Each row comes from the steps of one path. Every step used is in the known rows, and no mark comes twice. Write the path behind each row, first mark first.
In the rows, zero is written as 128.
Known rows:
vizenip defo tekog gubi kuda: [ 96 108  84  99 111 139 139 117 122 163 139 130 175 103 111 129 146 173
 124  87 163 124 179]
gavu kolefi: [129 118 132 120 116 119 132 147 123 126 150 113 123 131 141 135 126 131
 134  85 127 161 134]
defo tekog gubi: [100 114 116 124 130 125 136 109 143 164 127 128 170 103 115 133 145 154
 146 104 150 115 171]
gubi vizenip defo tekog rigu sopi zosig: [116   4  74 192  93 139 150  83 100 117 130 117 167 139 115 136 154 114
 112 103 147 137 177]
gubi kuda vizenip defo tekog rigu sopi: [112  24 104 168 100 183 130 103 104 110 154 120 176 138 110 106 142 240
 122 106 156 145 159]
vizenip defo tekog rigu sopi zosig: [114   6  71 180  72 130 127  82 102 121 132 103 165 142 114 141 153 157
 142  96 183 134 173]
kuda gubi tekog rigu sopi zosig: [121  14 155 177 115 104 137 105 120 133 144 133 131 101 121 103 137  80
  93 117 152 135 129]
vizenip defo tekog rigu: [110  61  85 122  78 143 131  99 111 138 142 107 167 138 114 127 157 148
 150  95 168 121 171]
tekog kolefi gavu: [126 131 143 128 128 157 134 138 124 124 114 136 122 124 129 121 127 113
 137 134 137 114 138]
kuda vizenip defo tekog: [116 122 102 138  80 161 128 113 105 121 155 102 164 122 114  96 137 217
 148 126 160 124 161]
gubi kuda vizenip defo: [122 125 121 108 108 161 134 140 106 115 160 127 130 121 121  96 125 213
 106 126 137 144 128]
vizenip kuda gubi tekog: [158 127 135 133 136 110 133 128 151 145 152 134 131  92 121  84 127  31
 128 158 122 117 117]
gubi kuda vizenip: [128 127 156 108 154 166 136 136 123 110 150 142 127 122 125  91 115 224
 104 138 112 146 127]
rigu sopi zosig: [130  73 115 185 121 113 124 109 121 113 119 124 125 130 131 141 126 136
 119 128 142 142 131]
sopi zosig: [131 109 123 120 127 110 134 114 122 122 125 124 117 125 127 128 126 142
 124 129 140 135 142]
vizenip defo: [123 126  93 130  82 125 125 133 110 134 138 112 132 126 124 133 138 118
 127 115 154 126 131]
kuda gubi tekog rigu sopi: [119  33 162 186 117 118 129 119 126 138 146 137 144 102 120 105 138  65
 102 116 140 130 117]
vizenip defo tekog gubi: [ 94 112  82 122  84 122 133 115 125 172 135 114 175 101 111 139 157 140
 145  90 175 115 174]
tekog rigu sopi: [125  32 126 182 120 134 125 115 128 126 123 127 137 142 126 150 143 123
 126 111 134 142 121]
tekog kolefi: [122 121 136 124 128 124 134 131 110 128 136 110 125 137 126 121 133 114
 130 133 138 131 131]
vizenip kuda gubi: [153 131 130 131 134  88 134 131 154 152 153 117 114  94 122  97 126  78
 159 153 124 125 114]
tekog gubi kuda: [108 117 136  92 157 125 142 137 143 161 127 150 137 102 121 137 133 150
 102 103 128 135 138]

Which path is each row?
[165 125 101 139 161 133 153 122 151 124 130 138 125 127 126 121 133  44
 128 159  79 130 123]	gubi vizenip kuda
[109  59 115 102 105 180 140 107 106 118 161 121 168 132 110  92 143 245
 131 105 153 136 169]	gubi kuda vizenip defo tekog rigu
[125  13 122 174 118 117 129 100 121 119 123 125 124 139 126 148 142 136
 120 113 146 147 134]	tekog rigu sopi zosig
[100 113 144 105 156 162 143 117 139 148 146 142 172  97 110  97 132 246
 124 114 134 133 169]	defo tekog gubi kuda vizenip
[102 116 123  97 108 143 140 146 123 159 158 133 136  93 115 112 140 206
 100 105 149 142 135]	tekog gubi kuda vizenip defo
[122 128 116 132  80 145 128 136 108 127 156 111 129 119 123 106 135 184
 125 130 148 136 124]	kuda vizenip defo
[115 122 121 115 106 206 139 127 100 109 145 130 161 120 116  76 127 231
 136 128 158 119 176]	gubi kuda vizenip defo tekog kolefi gavu
[ 94 114 105 126  82 142 135 118 123 165 156 109 171  93 109 114 153 208
 143 106 169 122 168]	kuda vizenip defo tekog gubi
[152  68 142 122 133 111 140 118 154 150 158 135 130 101 119  89 144  30
 130 141 126 122 120]	vizenip kuda gubi tekog rigu
[104 116  98 128 104 114 157 137 126 170 136 133 139  95 119 145 152  67
  93 102 128 130 138]	tekog gubi vizenip defo
[105 120 159  97 156 146 145 139 143 153 147 149 134  93 118 108 129 217
 102 118 124 144 133]	tekog gubi kuda vizenip
[114 113 113 110 109 176 138 121  84 112 164 104 166 134 110  76 133 231
 127 126 159 135 169]	gubi kuda vizenip defo tekog kolefi
[123 129 164 134 126 114 135 134 125 140 151 137 136  90 123  84 122  72
 100 133 133 117 124]	kuda gubi tekog
[117 119 106 116 108 180 133 117 101 112 161 120 167 124 113  85 126 246
 124 122 148 132 165]	gubi kuda vizenip defo tekog
[118 117  80 148 103 150 151 110 107 122 137 120 170 127 116 117 140 107
 121 119 127 120 170]	gubi vizenip defo tekog
[155 132 151 135 135 138 139 137 150 138 138 143 124  90 126  75 127  15
 140 164 129 102 127]	vizenip kuda gubi tekog kolefi gavu
[136 112  90 134 162 130 160 104 165 160 129 136 168 103 111 127 149  68
 145 136 101 118 167]	defo tekog gubi vizenip kuda
